Known rows, with every way that one mark hangs from another
Q633{Q74{Q93 Q254}}: [-12.2   5.3   8.3  -7.8  -9.8 -29.6  13.5  13.2 -12.0 -26.1  11.5   0.2
  -8.6   0.9 -14.2 -10.0 -31.9   2.7 -10.2  23.9]
Q629{Q826{Q74{Q93 Q116 Q785}}}: [  4.5  -6.8 -19.0  -6.1  11.1 -55.6   5.8  18.5  -8.9 -45.9  18.6   9.7
  -0.6  14.2  11.4  10.4   0.9  -4.5  -0.7  19.4]
Q826{Q74{Q254 Q783 Q785} Q629}: [  2.5   5.5 -25.4   2.5  10.4 -15.0  -4.8   5.3 -23.5 -47.6  10.3  35.5
   4.3 -10.3 -14.0   5.5  -5.7  28.1  -7.6  12.0]
Q74{Q116 Q783 Q826}: [ 19.4  -1.9 -36.0  -3.7  -0.3 -10.3  -4.4   6.8  -5.8 -30.3  12.2  28.0
  -8.5  -2.5  -5.7   0.2  31.3  35.2   4.5  25.0]
Q254{Q74{Q116}}: [ 19.3 -12.3 -13.7  -9.6  11.1 -14.2  -7.2   6.8  11.6 -10.3   6.2  13.0
  -2.8  -1.0  -9.2  -2.4   5.3 -11.7   4.2  12.8]
Q783{Q74{Q826{Q629}}}: [ 13.5  -5.0 -28.5  12.2  -1.0 -13.9   9.0   0.0 -23.5   7.9  18.3  14.9
  -3.9  -2.6 -12.4   6.9  -4.4   2.5  -3.1 -10.1]
Q74{Q93 Q116 Q783 Q826}: [ 18.4   0.9 -34.7  -9.7   2.9 -17.9  -4.3   8.1  -8.7 -37.3  18.6  18.4
 -13.1   2.3   1.7  -0.2  22.6  31.3   5.9  27.1]
Q74{Q93 Q116 Q785}: [ 10.3  -6.1 -20.4  -8.8  11.4 -34.7 -11.6  15.8  -2.6 -23.9  18.6  21.2
  -6.4  23.0   9.1   9.8   2.2 -10.8  10.4  10.9]
Q74{Q93 Q116 Q254 Q826}: [ 19.0  -2.1 -31.8 -13.0  -5.2 -39.1  17.9  17.1  -2.2 -26.2  27.2  26.3
 -13.7   8.8 -14.8  -3.9  -7.9   5.6   6.0  37.7]
Q783{Q74{Q254}}: [-12.0  -9.4   2.7   3.0  -6.1 -21.9   9.5   9.3  -1.4  -5.5   3.4  16.1
  -5.5  -4.8 -24.2  -6.1 -21.5  -6.5  -8.0  16.7]
Q826{Q74{Q783}}: [ -7.3  -0.2  -1.1  -0.5   2.5   7.6 -10.6  -2.7 -10.9 -41.3  -2.1   8.1
   4.4 -16.3  -2.6  -7.5   9.0  31.6  -8.9  14.9]
Q826{Q74{Q93 Q116}}: [  3.6  -5.2 -11.7  -5.6   5.3 -22.3  -5.3   9.8  -7.7 -38.7  15.9  14.1
  -2.9   6.8   6.0  -3.9 -12.8   1.3  -1.2  25.2]
Q785{Q74}: [ -7.5 -12.2  -3.5  -1.1   0.6 -11.4 -12.3  -0.2   7.0  -2.9  10.7   2.1
   2.4  -9.1  -8.3   1.5  -5.3 -16.7  -4.5  13.3]
Q93{Q74{Q116 Q254 Q826{Q629}}}: [ 30.5  11.2 -59.0   4.8 -15.4 -27.2  15.6  12.3 -13.4   1.4  46.4  42.0
  -5.0  -0.1 -15.0  -1.6 -13.7  26.3  -1.7  19.5]
Q93{Q74{Q116 Q783 Q826}}: [ 20.8   3.8 -44.4  -2.9 -13.1  -9.4  -5.5   7.5  -6.9 -18.4  32.5  30.9
  -3.2  -5.9  -2.9  -7.8  24.5  50.1  -0.7  21.5]
Q826{Q74 Q629}: [  4.7   4.4 -14.0   9.8   4.6   1.2  -0.5  -4.0 -20.7 -14.0   8.6   8.6
   6.5  -6.5   1.7   3.9 -16.1   7.5  -7.4  -4.8]
Q785{Q74{Q93 Q116 Q254 Q783}}: [ -5.7  -5.2 -24.7  -9.9   5.9 -32.6 -15.9  12.8   8.1 -47.7  20.4  24.7
 -14.5  -8.7 -15.4  -2.0  -7.4   7.9  -5.0  53.1]
Q633{Q74{Q783}}: [-12.3   5.2   3.9   1.3  -5.0  -1.6  -9.1   2.8 -15.1 -29.8  -2.6   1.5
  -3.6 -10.5  -5.4  -4.9   6.8  31.4 -11.6  12.0]
Q93{Q74{Q785}}: [  4.8  -1.2 -14.4  -2.1  -7.0 -14.0  -7.0   7.0  -4.5   4.7  24.9  16.5
   8.8   6.2   3.2  -0.7  -0.9   9.9  -0.4 -10.2]
Q93{Q74{Q254 Q826}}: [ 14.1   3.0 -24.8  -6.4 -22.4 -18.4  22.1   8.1  -4.0   3.1  33.8  21.7
   1.7  -7.8 -21.3 -14.4  -8.8  25.9  -4.3  16.5]
Q629{Q826{Q74{Q116 Q254 Q783}}}: [ -3.6   3.2 -20.4  -0.6   0.8 -35.0  13.7  15.5  -1.4 -56.7   3.9  20.6
  -5.7 -13.0 -10.9  -1.7   5.4  32.2 -12.6  47.6]
Q629{Q826{Q74{Q783}}}: [ -9.5   4.1  -2.3   2.1   3.6 -11.3   8.0   1.0  -8.4 -41.3  -4.7  -8.3
   3.0 -18.2   3.0   0.2  15.7  32.4 -14.0  15.1]
Q633{Q74{Q116 Q254}}: [ -2.7  -0.5 -10.2  -0.9 -11.1 -33.8   6.8  19.6  -5.5 -26.6  11.2  28.0
  -9.1   5.0 -19.0  -5.8 -19.7   4.7  -8.1  37.9]
Q633{Q74{Q254 Q826{Q629}}}: [ 12.4   8.6 -25.8   4.4 -12.9 -25.2  24.3   8.1 -28.7 -11.8  21.9  19.6
  -3.7  -5.3 -24.3  -1.0 -19.4  16.0  -8.9  13.2]
Q629{Q826{Q74}}: [ -6.3  -0.2   1.8   2.9   0.1 -21.2  17.0   3.9  -6.4 -22.1   0.8 -10.6
   5.5  -8.9   2.6   1.5  -0.3   6.3 -11.1   8.3]
Q93{Q74{Q826{Q629}}}: [ 25.0  12.0 -40.9   7.0 -12.4  -3.4  10.2  -2.1 -20.0  17.9  37.8  12.9
   4.7  -4.5  -0.4   0.3  -3.7  25.5  -3.2 -12.7]

Rows
[ 23.7  -0.9 -40.2  -1.7 -15.8 -18.6   4.1  10.1  -4.1   1.4  37.8  28.2
  -0.3   3.9  -3.6  -6.6   7.4  23.8   1.5  16.0]  Q93{Q74{Q116 Q826}}
[ 21.0  -3.3 -57.3   4.3   6.2 -17.1 -17.6   1.8 -11.7 -25.9  28.8  32.4
  -7.6 -11.1  -9.8  11.7  17.7  20.2  -1.0  25.7]  Q785{Q74{Q116 Q783 Q826{Q629}}}
[ 10.6   4.5 -32.5   7.5   2.3 -22.0   4.5  10.6 -14.4 -29.9  17.5  37.2
  -2.6  -1.4 -12.1   1.6 -26.0   6.6  -6.2  27.1]  Q826{Q74{Q116 Q254} Q629}
[ 17.1  -3.2 -30.9 -10.3 -17.1 -33.2  15.9  14.2  -8.3  -4.8  37.9  33.6
   5.4   1.9 -21.8  -6.7  -2.1  19.7   1.3  11.1]  Q93{Q74{Q254 Q785 Q826}}
[ 14.3   1.7 -35.3 -10.3 -13.7 -23.8   6.1  11.3 -11.2 -24.7  33.0  36.4
   3.0  -7.7 -21.5  -8.2  12.5  45.5  -1.3  16.9]  Q93{Q74{Q254 Q783 Q785 Q826}}
[  9.0  -7.2 -23.5  -5.9   3.3 -38.1  -0.4  20.1   3.4 -24.0  13.0  41.3
  -5.0  15.3 -14.4   5.3  -3.6  -6.0   6.7  26.5]  Q74{Q116 Q254 Q785}
[  9.1   6.6 -35.0   9.6  10.1  -0.7 -16.6   1.7 -20.0 -41.4  10.3  29.0
  -1.7  -7.6   4.1   5.7   4.0  33.5  -6.4  17.3]  Q826{Q74{Q116 Q783} Q629}
[ 22.2   9.4 -31.7  -0.3   3.3 -11.9  12.1  -1.8 -21.6  -2.3  23.5   0.2
  -6.0   3.1   3.9   7.9  -5.6   7.6   3.8  -6.8]  Q74{Q93 Q826{Q629}}
[ 10.1  -8.0  -5.1 -20.7  21.4 -14.7 -16.8   2.9  -0.5 -36.1   5.8   0.5
  -0.8  -4.6  -3.1   0.6  17.1   6.7   5.1  -0.8]  Q254{Q74{Q93 Q783 Q785}}
[ 18.7  14.7 -34.7  -1.1   6.7  -2.6   2.7  -4.2 -24.7 -21.7  18.7   2.9
  -8.7  -6.6   4.3   7.2  11.2  33.5   1.1  -1.3]  Q74{Q93 Q783 Q826{Q629}}
[ -9.8   1.9  -0.3  -9.0   4.0 -23.7 -13.9  10.4 -22.2 -46.1   8.8   4.3
  -4.0   4.8   1.7   1.0   4.9  22.1  -4.5   7.2]  Q633{Q74{Q93 Q783 Q785}}
[  3.1   4.4 -22.1  -2.9   0.4 -13.7  -4.5  11.9   4.4 -35.6   3.7  31.4
 -11.1  -4.4 -13.5  -3.1   6.5  26.6  -2.2  38.7]  Q74{Q116 Q254 Q783}
[ 15.7  -4.5 -36.2   7.2  12.2 -24.7 -12.7   9.9 -21.5 -29.8  20.3  39.1
   4.8  12.1   3.9  13.4  -5.0  -0.3   1.6   4.5]  Q826{Q74{Q116 Q785} Q629}
[ 26.0 -14.8 -22.1 -19.3  12.9 -14.8  -6.0   2.1  -4.8 -31.2   9.6  17.4
   3.3 -10.4 -18.8  -1.0  36.7  18.2   7.5   1.1]  Q254{Q74{Q783 Q785 Q826}}
[ 14.3 -21.6 -34.2  -4.0  -4.3 -56.0   9.1  24.5  -7.6 -23.5  25.4  54.2
  -6.9  12.4 -30.9   1.5  -0.5  -4.4   4.8  30.5]  Q783{Q74{Q116 Q254 Q785 Q826}}
[ 12.4 -13.7 -39.4  -5.0   1.3 -20.7 -17.0   5.9   1.1 -34.1  22.9  29.8
  -6.3 -10.4 -14.8   1.4  26.4  18.3  -0.1  38.8]  Q785{Q74{Q116 Q783 Q826}}
[ 36.3  -6.1 -34.1 -14.5  17.3 -28.4   3.9   2.2 -16.4 -11.4  28.5   8.3
   1.3   3.1  -6.9   9.5   4.2 -10.6  10.6 -16.5]  Q254{Q74{Q93 Q785 Q826{Q629}}}
[ 14.2   6.6 -24.2   7.1  -9.1 -14.5  12.1   2.6 -30.9  -5.1  19.3   8.8
  -1.1  -1.7  -8.1   4.2  -6.8  15.8  -6.2  -3.7]  Q633{Q74{Q826{Q629}}}
[ 22.9  -7.9 -42.0  -7.3   5.5 -24.5 -10.2  12.0 -10.1 -37.9  16.8  40.3
  -4.2   8.0  -5.8   7.6  37.5  28.1  10.4  19.4]  Q74{Q116 Q783 Q785 Q826}
[ 12.9  -1.1 -41.4   4.2   4.4  -4.9 -10.6  -6.3 -14.8 -16.8  21.9  15.7
  -1.5 -20.0 -12.1   9.4  15.3  20.5  -4.8  10.3]  Q785{Q74{Q783 Q826{Q629}}}
[ 11.7   1.9 -39.4  -1.9   7.3 -12.7 -10.0  -4.6 -17.8 -25.4  28.9   5.5
  -6.2 -15.8  -4.6   8.4   6.3  18.2  -3.8  12.2]  Q785{Q74{Q93 Q783 Q826{Q629}}}
[ 12.6  -3.3 -30.3  -2.2  -5.1 -25.2 -13.2  14.7  -1.5  -4.3  31.6  33.9
   3.5  14.5   4.5   2.5   2.8   8.9   3.6   5.6]  Q93{Q74{Q116 Q785}}
[  7.1 -18.7 -15.6  -7.8   2.4 -39.9   3.9  11.1 -17.9 -15.6  23.3  15.8
  -3.7  12.3 -10.1   3.5   1.7  -7.9   4.5  -1.1]  Q783{Q74{Q93 Q785 Q826}}
[ -0.1  -0.7 -15.6  -5.2   8.5 -12.0 -15.4   7.3 -10.7 -57.2  11.0  16.1
  -6.2  -3.0   6.5  -6.1   3.4  28.0  -4.2  31.6]  Q826{Q74{Q93 Q116 Q783}}
[ -0.8 -12.1 -18.9  -6.5   6.7 -30.5 -17.5   9.1   7.1 -19.9  23.8  11.0
  -7.5   4.1   0.0   3.7 -10.2 -19.7   0.4  30.7]  Q785{Q74{Q93 Q116}}
[ 35.9   3.2 -62.8   4.1  -4.8 -30.0  -2.4  12.0 -20.6   2.0  49.1  43.2
   2.4  14.3   2.0  10.5   7.2  19.1   6.0  -3.6]  Q93{Q74{Q116 Q785 Q826{Q629}}}
[ 29.1 -19.7 -17.6 -18.6   9.0 -23.9   3.3   4.6  -1.6 -11.2  14.4  14.5
   7.2  -0.3 -19.0   0.4  19.6  -7.9  10.4  -4.8]  Q254{Q74{Q785 Q826}}
[  0.6 -16.7 -16.1  -2.2   9.4 -44.4 -13.8  19.4  -8.3 -22.5  18.9  26.4
  -8.6  22.0  -0.3   8.0  -5.8 -18.0   4.1  11.0]  Q783{Q74{Q93 Q116 Q785}}
[ 22.5  -8.1 -15.7 -15.4   6.7  -0.3   0.0  -3.6  -1.3 -23.6   5.4   4.5
  -0.6 -20.5 -18.9  -8.4  29.6  24.8   1.6   7.8]  Q254{Q74{Q783 Q826}}
[ 27.6   5.3 -46.7   3.1  -7.4 -17.5   3.7   3.6 -24.4  10.3  41.8  25.2
   7.9   4.4  -0.6   7.8   3.0  20.1   2.2 -19.6]  Q93{Q74{Q785 Q826{Q629}}}
[-10.3   4.0  -0.6  -9.5   2.1 -11.6   3.0   5.5 -10.3 -56.9   5.9   8.8
  -3.5 -15.2 -11.4 -12.4 -13.9  29.5 -10.2  32.9]  Q826{Q74{Q93 Q254 Q783}}
[  1.5  -4.8 -24.5  -0.7  10.7 -38.0  -4.1  15.0  -9.0 -56.6   5.7  22.1
   1.1   0.2   4.9  10.9  25.7  25.2  -4.8  25.0]  Q629{Q826{Q74{Q116 Q783 Q785}}}
[ 34.3 -16.3 -28.2 -13.8   4.9 -21.6   4.0   7.4   5.5 -12.7  17.5  19.8
  -2.6  -1.9 -16.5  -4.3  16.7  -3.1   8.0  16.6]  Q254{Q74{Q116 Q826}}
[ 23.4   4.5 -38.4  -7.2   4.2 -37.8  17.4  10.5 -21.9 -16.7  30.9  24.3
  -5.3   9.4 -12.3  10.6 -11.8   2.3   6.6   3.3]  Q74{Q93 Q254 Q785 Q826{Q629}}
[ 18.5  18.3 -45.9   2.7 -13.7  -5.3  12.5   1.6 -19.7  -9.7  34.1  26.6
  -1.6 -17.7 -16.4  -5.4  -0.5  53.9  -8.3  10.3]  Q93{Q74{Q254 Q783 Q826{Q629}}}
